Every row comes from one small tree of marks. The marks that hang from a mark follow it in brackets, in the order of their numbers. Every link used is in the known rows. Which tree was each row made from?
Known rows
Z263{Z130{Z177} Z867}: -0.57 -0.97 -0.19 1.39 0.41 -1.08 1.48 -0.58 2.31 -0.47 -0.03 -1.12 1.22
 -0.13 1.91 -1.25 -2.11 -0.63 1.21 0.49 -1.65
Z263{Z130 Z867}: -0.24 -1.04 -0.16 0.78 0.36 -0.81 1.02 -0.02 1.26 -0.52 0.12 -0.18 1.29
 0.42 1.88 -1.55 -1.90 -0.15 0.95 -0.85 -1.48
Z130{Z59}: -0.33 -0.04 -0.38 -0.12 0.83 0.04 0.08 -0.01 0.57 -0.70 -0.22 -0.33
 -0.89 0.22 0.19 -0.07 0.46 1.98 0.30 -0.02 -0.98
Z59{Z130{Z177 Z679{Z185}} Z867}: -1.81 -0.39 -0.17 0.07 0.20 0.23 1.88 -1.75 0.85 0.85 -0.98 -2.30 -0.24
 0.63 -2.44 -0.93 1.07 -1.90 0.84 3.57 -2.02
Z679{Z130{Z59 Z177} Z185 Z867}: -0.62 0.07 -0.01 -0.38 0.60 -1.15 0.98 -0.81 1.52 0.72 -1.10 -1.87 -3.36
 -0.10 1.44 1.03 1.72 -1.15 1.47 3.10 -1.63
Z130{Z59{Z867}}: -0.67 0.33 -0.38 0.40 0.58 0.29 0.78 -0.48 0.76 -0.95 -0.61 -0.02 -1.94
 0.26 -0.52 -1.01 0.59 2.80 0.43 1.26 -0.87
Z130{Z59{Z867} Z177 Z679{Z185}}: -1.64 0.60 -0.53 -0.17 0.51 1.21 1.44 -1.85 2.23 0.38 -1.12 -1.59 -0.74
 -0.23 -2.40 -0.85 1.74 -0.94 0.54 3.59 -1.76
Z130{Z59{Z867} Z679}: -1.04 0.27 -0.59 -0.80 0.44 1.43 0.60 -1.39 1.38 -1.49 -0.43 -0.26 -0.95
 0.32 -2.12 -0.93 1.23 1.88 0.31 2.22 -1.15
Z59{Z130{Z177 Z679} Z867}: -1.43 -0.48 -0.20 0.06 0.14 0.07 1.57 -1.77 0.74 -1.05 -0.47 -1.87 -0.80
 0.52 -2.40 -0.73 0.27 0.46 0.76 3.50 -1.57
Z130{Z59 Z177 Z679{Z185 Z867}}: -1.09 -0.17 -0.24 -1.34 0.54 0.35 1.12 -1.35 1.49 0.36 -1.32 -2.19 0.67
 -0.24 -1.01 0.11 1.95 -1.48 1.31 3.06 -1.94
Z130{Z177}: -0.45 -0.62 -0.45 0.81 0.62 -0.41 0.67 -0.31 1.61 -0.72 -0.28 -1.09
 -0.35 -0.09 0.03 0.08 -0.49 -0.38 1.01 1.17 -1.51
Z840{Z679}: -0.32 -0.57 -0.68 0.22 0.66 0.46 -0.49 0.11 -0.64 -0.44 -0.39 -0.12 0.82
 0.29 -0.10 -0.22 0.30 1.22 0.60 -0.73 -1.56
Z59{Z130{Z679}}: -0.92 -1.06 -0.24 -1.03 0.37 0.18 0.42 -0.67 -0.43 -0.85 0.06 -1.14 0.40
 1.09 -1.55 -0.18 0.34 -0.02 0.33 0.71 -1.47
Z185{Z429 Z679{Z130{Z177} Z867}}: -0.45 -1.85 -0.65 0.24 0.26 -1.70 -0.08 -1.49 2.66 -3.49 -0.76 -1.36
 -5.28 0.11 2.26 -0.04 0.31 0.16 0.62 4.06 -1.45
Z840{Z679{Z130 Z185{Z429} Z867}}: -0.38 -1.30 -0.46 -0.63 0.25 -0.22 -0.11 -0.92 0.37 -1.23 -1.40 -1.22
 -1.09 0.51 2.09 0.37 1.38 -1.25 0.60 2.02 -2.04
Z263{Z130{Z59} Z867}: -0.50 -0.44 -0.06 0.32 0.59 -0.62 0.81 -0.20 1.47 -0.61 0.00 -0.22 0.80
 0.17 2.17 -1.40 -1.23 1.59 0.65 -0.75 -1.11
Z679{Z185}: -0.57 -0.54 -0.49 0.23 0.63 0.12 0.57 0.36 0.39 1.36 -0.66 -0.58 0.63
 0.44 -0.17 -0.35 0.60 -1.83 0.50 -0.03 -1.82
Z840{Z679{Z130}}: -0.15 -0.19 -0.58 0.03 0.55 -0.15 -0.64 -0.15 0.07 -0.76 -0.07 -0.05
 -2.24 0.42 0.96 0.81 0.61 0.58 0.64 0.14 -1.63
Z840{Z679{Z867}}: -0.11 -0.83 -0.44 -0.41 0.42 -0.12 -0.22 0.05 -1.11 -0.74 -0.96 -0.36
 0.99 0.25 0.44 -0.04 0.52 1.49 1.55 0.09 -1.64
Z679{Z185 Z867}: -0.30 -0.94 -0.29 -0.33 0.44 -0.23 0.79 0.21 -0.19 1.11 -1.14 -0.88 0.72
 0.41 0.31 -0.21 0.92 -1.27 1.32 0.74 -1.79
Z130{Z679}: -0.45 -0.58 -0.69 -0.90 0.42 1.07 0.22 -0.60 1.00 -1.18 0.11 -0.34 0.70
 0.57 -1.41 -0.11 0.42 -0.82 0.32 0.72 -1.58
Z263{Z130{Z679{Z185 Z867}}}: -0.70 -1.13 -0.20 -1.81 0.26 -0.18 0.85 -0.08 1.09 0.36 -1.23 -0.79 1.93
 0.47 0.00 -1.03 1.00 -1.90 1.65 1.01 -2.43
Z59{Z867}: -0.52 -0.26 -0.54 0.74 0.35 0.21 0.86 -0.29 0.61 -0.85 -0.43 -0.01 -1.23
 0.46 -0.81 -1.03 0.01 1.10 0.65 1.21 -1.24
Z840{Z679{Z130 Z867}}: 0.03 -0.66 -0.34 -0.40 0.36 -0.62 -0.43 -0.24 -0.45 -0.87 -0.60 -0.39
 -1.83 0.41 1.28 0.82 0.93 1.06 1.46 1.09 -1.60

Write each row's tree
-1.30 0.56 -0.56 -0.27 0.45 1.15 1.16 -1.88 2.32 -1.69 -0.60 -1.19 -1.23
 -0.23 -2.15 -0.62 0.99 1.20 0.61 3.58 -1.42 -> Z130{Z59{Z867} Z177 Z679}
-0.63 -0.68 -0.38 -0.04 0.66 -1.56 -0.07 -0.90 1.58 -1.28 -0.60 -1.09
 -6.28 -0.16 1.70 0.44 1.28 1.91 1.34 3.16 -1.12 -> Z185{Z679{Z130{Z59 Z177} Z867}}
-1.09 -0.59 -0.65 -1.53 0.63 1.56 0.36 -1.43 1.85 -1.68 -0.91 -1.33 0.93
 0.40 -0.66 -0.64 1.36 -1.05 -0.83 1.88 -1.68 -> Z130{Z59 Z679{Z185{Z429}}}
-1.05 -0.12 -0.32 -1.06 0.67 0.07 0.56 -0.81 3.01 -1.60 -0.45 -1.20
 -0.15 -0.18 0.09 -0.75 0.38 0.76 0.94 1.64 -1.80 -> Z263{Z130{Z59 Z177 Z679}}
-0.88 -1.30 -0.79 -1.12 0.40 1.51 0.46 -1.21 1.96 -1.60 -0.80 -1.25 1.92
 0.55 -0.88 -0.64 0.80 -2.95 -0.53 1.87 -2.09 -> Z130{Z679{Z185{Z429}}}
-1.59 -1.27 -0.36 -0.67 0.04 0.87 1.35 -1.87 0.59 -1.53 -1.29 -1.83 0.31
 1.20 -1.54 -1.64 0.94 -1.03 -0.53 3.17 -1.88 -> Z59{Z130{Z679{Z185{Z429}}} Z867}
-0.39 -1.21 -0.51 0.29 0.41 -1.78 0.04 -0.65 1.58 -1.28 -0.42 -1.01
 -5.64 0.04 1.35 0.42 0.70 0.12 1.52 3.13 -1.47 -> Z185{Z679{Z130{Z177} Z867}}
-0.87 0.64 -0.28 0.79 0.56 -0.61 1.03 -1.43 2.39 -1.28 -0.46 -0.93 -5.31
 -0.17 0.46 0.27 0.81 1.62 0.81 3.49 -1.05 -> Z679{Z130{Z59{Z867} Z177}}
-0.17 -0.68 -0.18 -0.33 0.36 -1.00 0.71 -0.10 0.44 0.83 -0.74 -0.96
 -2.45 0.61 1.30 0.69 1.31 -2.13 1.27 1.51 -1.78 -> Z679{Z130 Z185 Z867}
-0.28 -2.13 -0.69 -0.23 0.28 -1.19 -0.39 -0.82 1.60 -3.59 -0.63 -0.46
 -5.15 0.65 2.16 -0.37 0.46 0.72 0.22 2.80 -1.35 -> Z185{Z429 Z679{Z130 Z867}}
-1.16 -0.61 -0.28 -0.45 0.11 0.58 1.11 -1.30 -0.23 -1.06 -0.35 -0.88
 -0.50 1.09 -2.49 -1.00 0.58 1.16 0.42 2.24 -1.42 -> Z59{Z130{Z679} Z867}
-1.07 -0.20 -0.22 -0.32 0.50 0.09 1.28 -1.73 2.92 -1.20 -0.02 -1.39 1.33
 -0.33 0.57 -1.16 -0.95 0.11 0.88 1.49 -1.60 -> Z263{Z130{Z59 Z177 Z679} Z867}
-0.51 0.68 -0.30 0.26 0.49 -0.35 0.48 -0.85 1.42 -1.27 -0.32 -0.03 -4.90
 0.38 0.27 -0.05 1.01 2.19 0.46 2.28 -0.91 -> Z679{Z130{Z59{Z867}}}
-0.77 -0.90 -0.49 0.51 0.48 -0.43 0.80 -1.32 3.04 -1.23 -0.77 -1.96
 -2.46 0.16 1.71 0.45 0.38 -3.15 -0.07 3.20 -1.93 -> Z679{Z130{Z177} Z185{Z429}}
-0.10 -0.65 -0.16 0.11 0.34 -1.47 0.78 -0.82 1.62 -1.09 -0.39 -1.33
 -3.16 0.08 1.54 1.13 0.25 -0.62 1.71 2.94 -1.46 -> Z679{Z130{Z177} Z867}
-1.52 -0.05 -0.31 -1.06 0.74 0.20 0.93 -0.68 2.85 0.31 -1.06 -1.52 0.53
 -0.20 -0.01 -0.87 1.05 -1.25 0.89 1.61 -2.27 -> Z263{Z130{Z59 Z177 Z679{Z185}}}
-1.14 -0.80 -0.31 0.13 0.33 0.06 1.72 -1.42 2.80 0.74 -0.43 -1.68 2.76
 -0.09 0.18 -1.35 -0.72 -3.97 1.07 1.24 -2.37 -> Z263{Z130{Z177 Z679{Z185}} Z867}
-0.53 0.29 -0.25 -0.10 0.83 -0.34 0.21 -0.10 1.03 0.80 -0.38 -0.66 -3.21
 0.36 0.88 0.71 1.62 -0.92 0.28 0.78 -1.36 -> Z679{Z130{Z59} Z185}
-0.48 -0.72 -0.47 -0.47 0.47 0.18 0.12 0.18 -1.23 1.26 -1.47 -0.81 1.72
 0.20 0.30 -0.19 1.30 -0.53 1.46 0.10 -2.04 -> Z840{Z679{Z185 Z867}}
-1.29 -1.22 0.07 -1.09 0.25 -0.40 1.58 -1.28 -0.09 0.87 -1.13 -2.75 1.08
 0.56 -1.10 0.01 1.11 -2.34 1.40 3.02 -2.07 -> Z59{Z130{Z177 Z679{Z185 Z867}}}
-0.44 -0.40 -0.34 -1.99 0.49 0.51 0.35 -0.92 0.35 -1.52 -0.57 -0.75 0.33
 0.31 -0.80 0.09 1.37 1.25 1.00 1.64 -1.29 -> Z130{Z59 Z679{Z867}}
-0.94 0.34 -0.35 0.96 0.61 -0.03 1.14 -1.07 1.79 -0.97 -0.79 -1.03 -2.10
 -0.28 -0.61 -0.75 0.30 2.38 0.77 2.87 -1.07 -> Z130{Z59{Z867} Z177}
-1.20 0.81 -0.27 0.85 0.61 -0.40 1.31 -1.26 2.27 0.59 -0.96 -1.36 -4.63
 -0.08 0.32 0.06 1.53 -0.57 0.74 3.57 -1.52 -> Z679{Z130{Z59{Z867} Z177} Z185}
-0.47 -1.24 -0.26 -1.95 0.19 -0.34 0.53 -0.19 1.36 -1.80 -0.77 -0.32
 0.80 0.55 0.21 -0.89 0.20 0.07 1.68 1.01 -2.00 -> Z263{Z130{Z679{Z867}}}
-0.62 -0.12 -0.37 0.66 0.60 -0.80 0.88 -0.55 1.91 0.96 -0.44 -1.48 -2.58
 0.09 0.75 0.81 0.68 -3.34 0.84 2.07 -1.95 -> Z679{Z130{Z177} Z185}
-0.78 -0.35 -0.25 -0.73 0.47 0.35 0.86 -1.11 1.95 -1.22 0.14 -0.42 1.51
 0.19 0.56 -1.29 -0.72 0.48 0.51 0.09 -1.38 -> Z263{Z130{Z59 Z679} Z867}
-0.86 0.03 -0.69 0.57 0.58 -0.66 -0.16 -0.70 1.48 -1.42 -0.14 0.36 -7.48
 0.33 0.29 -0.88 1.40 3.01 0.19 2.41 -0.84 -> Z185{Z679{Z130{Z59{Z867}}}}
-0.90 -1.07 -0.40 -2.08 0.46 1.12 0.57 -1.57 1.43 -2.00 -1.52 -1.65 1.11
 0.36 -0.10 -0.50 1.76 -0.87 0.04 2.78 -1.74 -> Z130{Z59 Z679{Z185{Z429} Z867}}
